Every row comes from one small tree of marks. The marks that hang from a mark follow it in brackets, in alphabetical order. Every link used is in the known rows. Which tree was each row made from?
Known rows
pidi(lome(bofo tonu(movo)) taful zuzum): [ 5.01  1.60  2.61 -2.37 -1.34  0.53 -0.03  3.29  2.82 -0.13 -0.36 -0.52
  0.02 -0.30  0.96  0.58  0.98 -0.34  1.17 -0.52 -0.52  0.67 -0.96]
pidi(lome(tonu(movo)) taful zuzum): [ 3.51  1.17  2.23 -1.68 -0.48  1.32  0.54  3.51  2.95 -0.65 -0.38  0.25
  0.60 -0.98  0.33  0.52  0.65 -1.40  1.59 -0.84 -0.91  0.53 -0.99]
bofo(lome(pidi tonu(movo taful))): [ 4.77  3.10  1.07 -1.81 -0.42  2.53  1.06  1.33 -1.23 -4.19 -2.13 -0.25
  3.57  1.32 -1.52 -2.87 -0.13 -0.08  2.00 -3.11 -2.85 -0.98  1.56]
lome(bofo pidi tonu(zuzum)): [ 5.82  3.35 -0.19 -4.51 -0.39  1.59  0.91  2.16  0.30 -2.03 -0.85 -0.50
  1.24  2.62  1.02 -3.55  1.02  0.71  1.74 -1.24 -2.31 -2.23  1.23]
pidi(lome zuzum): [ 2.16 -0.05  0.34 -2.17 -0.83  1.84  0.08  1.89  2.19 -0.21 -1.03  1.55
 -0.34 -1.49  0.29 -0.63 -0.31 -2.70  2.63 -1.07 -2.69 -1.94  0.19]
lome(pidi tonu(zuzum)): [ 4.45  2.77 -0.65 -3.92  0.66  2.55  1.56  2.30  0.58 -2.47 -1.02  0.18
  1.85  1.78  0.54 -3.54  0.84 -0.36  1.94 -1.50 -2.39 -2.61  1.12]
bofo(lome(tonu(movo taful zuzum))): [ 4.35  2.82  1.88 -2.33  0.50  1.07  2.27  2.16 -2.34 -5.38 -0.91  0.11
  3.76  0.98 -1.47 -2.01  0.19 -0.03  2.26 -2.36 -1.17 -0.77  1.36]
tonu(lome): [ 2.08  1.04  1.52 -2.11  0.64  1.46  1.35  1.57  0.46 -3.37 -0.54  0.41
  1.01  0.07 -0.53 -2.56  1.47 -2.80  1.53 -2.23 -4.26 -2.63  1.88]
zuzum(pidi tonu): [ 2.18  1.58  0.68 -4.25  2.23  1.23 -0.22 -0.10  0.05 -1.92 -3.04 -0.22
 -0.20 -0.55 -1.44 -5.29  0.96 -1.66  2.36 -1.63 -2.60 -3.51  1.24]
taful(pidi): [ 1.56  0.03  0.08 -1.69  0.42  2.90  0.15  1.21  1.03 -1.72 -1.12  1.47
  0.95 -0.82 -1.68 -1.79  1.04 -2.42  2.88 -2.14 -3.99 -2.40  2.00]
taful(pidi(lome(bofo tonu(movo)))): [ 3.98  0.18  2.32 -3.22 -1.45  3.02  0.74  1.68  0.94 -0.48 -0.26  0.90
  1.41 -0.47 -0.69 -0.20  2.15 -0.68  2.85 -2.40 -1.94 -1.09  0.30]
bofo(lome(tonu(movo zuzum))): [ 3.76  1.74  1.66 -2.85  0.33  1.05  1.14  1.87 -1.59 -5.13 -1.54  0.10
  2.67  0.39 -1.15 -1.73  0.87 -0.38  2.08 -2.07 -0.90 -1.42  1.40]
pidi(lome): [ 1.47 -0.05  0.81 -2.65  0.10  2.65  0.45  1.57  1.14 -1.13 -0.82  1.65
  0.90 -1.20 -0.36 -1.62  0.48 -2.11  2.90 -1.75 -4.10 -3.21  1.13]
bofo(lome(pidi)): [ 2.90  1.41 -0.47 -1.85 -0.27  1.96 -1.11  0.55 -0.18 -3.38 -2.17  0.35
  0.94  0.22 -1.17 -3.09 -0.41 -0.80  2.10 -2.37 -4.43 -2.66  2.22]
taful(pidi(lome zuzum) tonu): [ 1.58 -0.92  0.74 -1.82 -1.00  3.39  0.53  0.32  3.03  0.59  0.00  1.62
 -0.56 -2.81 -0.61  1.24 -0.37 -1.78  3.12 -1.34 -3.75 -2.21 -1.51]
taful(pidi(lome(bofo) zuzum) tonu): [ 3.09 -0.64  1.15 -2.25 -1.77  2.27 -0.07  0.07  2.63  0.77  0.20  0.97
 -1.08 -2.10  0.00  1.37 -0.11 -0.68  2.78 -1.22 -3.79 -2.05 -1.35]
bofo(lome(pidi(taful(tonu) zuzum))): [ 3.10  1.48  0.37 -0.43 -0.25  0.89 -1.28  0.87  2.25 -2.65 -1.41 -0.94
 -0.47 -0.95 -0.81 -0.13 -1.93  0.65  0.96 -1.04 -4.29 -1.28 -0.74]
pidi(taful): [ 2.01  1.26  0.99 -0.95  1.49  0.88 -0.51  2.80  1.93 -2.37 -0.97  0.18
  1.09 -0.24 -1.04 -1.81  0.66 -1.16  1.21 -1.24 -4.18 -1.79  1.61]
pidi(lome(tonu(movo taful)) zuzum): [ 4.13  1.92  1.85 -2.10 -0.67  2.17  2.01  2.59  1.09 -1.18 -0.70  1.32
  2.00 -0.22  0.15 -0.53 -0.01 -2.03  2.53 -1.41 -1.09 -0.35 -0.46]
zuzum(pidi): [ 2.11  1.09  0.26 -2.89  1.49  1.59  0.09  0.63 -0.43 -2.46 -1.90  0.64
  0.55 -0.25 -1.58 -4.14 -0.06 -2.27  1.82 -1.15 -3.49 -3.08  1.76]
tonu(lome(pidi(taful)) zuzum): [ 4.67  2.19  1.06 -2.38  0.74  0.23  1.65  4.22  1.18 -3.97  0.34 -1.52
  0.93  1.54 -0.15 -2.31  2.11 -0.05  1.11 -0.66 -3.61 -1.42 -0.26]
zuzum(tonu(movo taful(pidi))): [ 3.15  1.91  1.70 -1.90  0.77  2.22  1.08  1.35 -0.23 -2.51 -2.37  0.13
  2.25  0.02 -2.83 -2.27  2.30 -1.31  3.98 -2.47 -2.08 -1.87  0.67]
bofo(lome(pidi tonu(taful))): [ 3.48  2.82 -0.08 -2.03  0.29  2.95  0.86  0.29 -0.48 -3.32 -1.44  0.65
  2.56  1.16 -0.93 -3.97 -1.19 -0.14  1.83 -3.38 -4.18 -1.55  1.76]

Which tree is each row?
[ 2.84 -0.63  0.87 -2.86 -1.32  2.70 -0.32  1.10  1.32  0.11 -0.10  1.52
  0.30 -1.10 -0.85 -0.63  1.30 -1.04  3.30 -2.09 -3.84 -2.06  0.54] => taful(pidi(lome(bofo)))
[ 4.58  1.76  1.97 -2.88  1.77 -0.99  1.16  3.92 -0.98 -4.25 -1.08 -1.14
  1.36  0.47 -1.90 -2.20  1.73 -0.54  1.71  0.21 -1.16 -1.32 -0.33] => tonu(movo zuzum(pidi(taful)))
[ 5.83  1.83  2.55 -1.17 -1.94  0.65  1.89  2.35 -0.33 -2.53 -0.25 -0.71
  0.93  0.80 -1.40 -0.13  2.17 -2.00  2.45 -1.34 -1.98  0.34 -0.26] => tonu(lome(bofo) movo taful(pidi(zuzum)))
[ 5.03  1.43  2.78 -2.83 -1.43  0.49  0.39  1.05  1.07 -1.67 -1.54 -1.80
 -1.03 -0.12 -0.76 -1.09  3.50 -1.89  2.71 -1.59 -0.73 -0.83 -0.59] => taful(pidi(zuzum(tonu(lome(bofo) movo))))
[ 4.58  1.71  1.52 -1.17 -1.31  1.01  1.74  1.56  0.74 -1.76  0.62  0.02
 -0.13  0.61 -0.84 -1.10  1.23 -2.26  2.12 -1.62 -3.32  0.02 -0.03] => tonu(lome(bofo) taful(pidi(zuzum)))
[ 4.99  3.26  0.94 -1.79 -0.94  0.89 -0.47  0.81 -0.62 -3.14 -3.38 -1.15
  1.01  0.57 -1.53 -2.66  0.06 -0.24  2.85 -1.84 -1.50 -0.98 -0.04] => bofo(lome(pidi(zuzum(tonu(movo taful)))))
[ 4.46  1.68  3.01 -2.77 -0.38  1.06  0.24  3.21  1.95 -1.17 -0.06 -0.37
  1.27 -0.13  0.04 -0.26  1.72  0.17  1.32 -1.44 -1.76 -0.34  0.21] => pidi(lome(bofo tonu(movo)) taful)
[ 6.78  3.69  2.04 -4.25  0.64  0.36  2.59  2.23 -2.65 -3.68 -0.59 -0.85
  2.84  2.49 -1.04 -3.73  1.01  0.17  1.73 -0.90 -0.58 -1.14  0.47] => lome(bofo tonu(movo taful zuzum(pidi)))
[ 3.98  1.79  2.02 -0.62  0.31  0.92 -0.82  1.45  0.60 -4.50 -1.94 -1.83
  1.63 -0.53 -2.16 -0.08  0.11  1.37  1.33 -1.67 -4.29 -1.80  0.11] => bofo(lome(pidi(taful(tonu(movo)))))
[ 3.82 -0.32  2.69 -2.51 -1.32  2.50  0.34  0.90  1.02 -1.11 -0.37  0.27
  1.08 -1.91 -1.40  1.56  1.61 -0.24  3.21 -1.87 -3.70 -2.64 -0.43] => taful(pidi(lome(bofo)) tonu(movo))
[ 4.65  2.42  3.53 -3.71 -0.31 -0.06  0.51  1.49 -0.25 -3.24 -1.97 -2.02
  0.47  0.82 -0.76 -2.79  3.87 -0.91  2.11 -2.22 -2.08 -2.29  1.43] => zuzum(tonu(lome(bofo) movo))
[ 6.27  3.37  2.93 -3.06 -0.11 -0.44 -0.05  2.94  1.16 -2.88 -1.77 -3.70
  0.05  1.72 -0.59 -2.48  3.70  0.79  1.21 -1.62 -2.46 -1.07 -0.12] => zuzum(tonu(lome(bofo pidi(taful)) movo))
[ 3.06  1.16  0.85 -3.74  2.10  1.23  1.55  0.50 -0.62 -3.39 -0.80 -0.15
  0.90 -0.57 -1.36 -2.64 -0.18 -0.37  1.98 -0.79 -3.46 -4.00  0.06] => taful(tonu(zuzum(pidi)))
[ 6.64  3.66  1.34 -2.00 -1.44  0.39 -0.57  3.25  2.20 -1.21 -1.52 -1.80
  0.25  1.94  0.48 -0.74  0.99  0.50  0.71 -0.41 -0.99  0.40 -0.16] => lome(bofo pidi(taful zuzum) tonu(movo))
[ 5.95  3.52  3.32 -2.39 -0.87 -0.65  1.10  1.69 -0.20 -2.79 -1.40 -2.15
  0.34  1.40 -0.53 -2.15  2.39 -1.43  2.11 -1.51 -1.13 -0.81  0.03] => pidi(zuzum(tonu(lome(bofo) movo taful)))
[ 4.19  1.28  1.10 -4.92 -0.43  1.73  1.39  2.19  0.79 -1.12  0.42  0.79
  1.00  0.51  1.32 -1.91  1.03  0.04  2.18 -1.63 -2.07 -2.05  0.59] => pidi(lome(bofo tonu(zuzum)))
[ 4.31  0.18  2.17 -3.57 -2.17  1.33 -0.65  1.20  1.73  0.65 -1.74 -0.12
 -1.13 -1.22 -0.44 -0.04  2.26 -1.00  3.98 -1.23 -0.34 -0.86 -1.32] => taful(pidi(lome(bofo) zuzum(tonu(movo))))
[ 2.93 -0.69  2.04 -1.48 -1.35  3.04  0.67  0.93  2.21 -0.59 -0.83  1.06
  0.42 -2.69 -1.10  2.38  0.65 -1.73  3.43 -0.96 -2.46 -1.93 -1.86] => taful(pidi(lome zuzum) tonu(movo))
[ 3.70  2.10  3.06 -1.69  0.43 -0.71  0.49  3.05  2.24 -2.84 -1.61 -2.36
 -0.50 -0.31 -0.65 -1.24  2.86 -1.59  1.38 -1.02 -0.90 -0.21 -0.76] => pidi(taful zuzum(tonu(lome movo)))
[ 4.10  0.33  0.73 -1.80 -2.01  2.19  0.57  1.42  1.28  0.54  0.23  1.47
  0.00 -0.63 -0.25 -0.10 -0.16 -1.37  3.41 -1.27 -3.04 -0.36 -0.74] => tonu(taful(pidi(lome(bofo) zuzum)))
[ 4.97  2.91  1.08 -2.14 -0.06  0.25 -1.04  2.97  2.27 -1.57 -3.00 -1.85
 -0.56  0.59 -0.46 -1.68  1.87 -0.20  2.06 -0.33 -0.67 -0.84 -0.76] => lome(pidi(taful zuzum(tonu(movo))))
[ 5.65  2.63  2.37 -2.53 -1.70  1.62  1.49  2.18  0.77 -0.69 -0.33  0.36
  1.57  0.60  0.46 -0.51  0.13 -0.96  2.24 -1.16 -0.84  0.05 -0.26] => pidi(lome(bofo tonu(movo taful)) zuzum)
[ 3.77  1.46  1.76 -3.24  1.85 -0.73  2.14  3.18 -0.15 -4.30  0.60 -1.05
  0.21  0.38 -1.02 -3.33  1.64 -1.00  0.84 -0.39 -2.67 -1.36 -0.75] => tonu(lome zuzum(pidi(taful)))
[ 3.44  0.27  1.05 -4.20 -0.22  1.26 -0.09  0.36  0.02 -0.86 -0.81  0.66
 -0.48 -0.66 -0.59 -3.12  0.21 -1.09  2.07 -0.92 -3.68 -2.74  0.50] => zuzum(pidi(lome(bofo)))
[ 4.31  0.63  1.54 -5.02  0.45  0.67  1.20  0.50 -0.21 -1.71  0.26 -0.16
 -0.07 -0.84 -0.05 -1.71  0.15  0.59  2.37 -0.31 -3.56 -3.65 -1.18] => taful(tonu(zuzum(pidi(lome(bofo)))))
[ 6.59  3.08  1.82 -1.18 -1.21 -0.05 -0.98  2.45  2.19 -1.74 -1.64 -2.31
  0.23  0.67 -0.42  0.89  0.63  1.21  0.96  0.18 -2.87 -1.09 -1.03] => lome(bofo pidi(taful(tonu(movo)) zuzum))
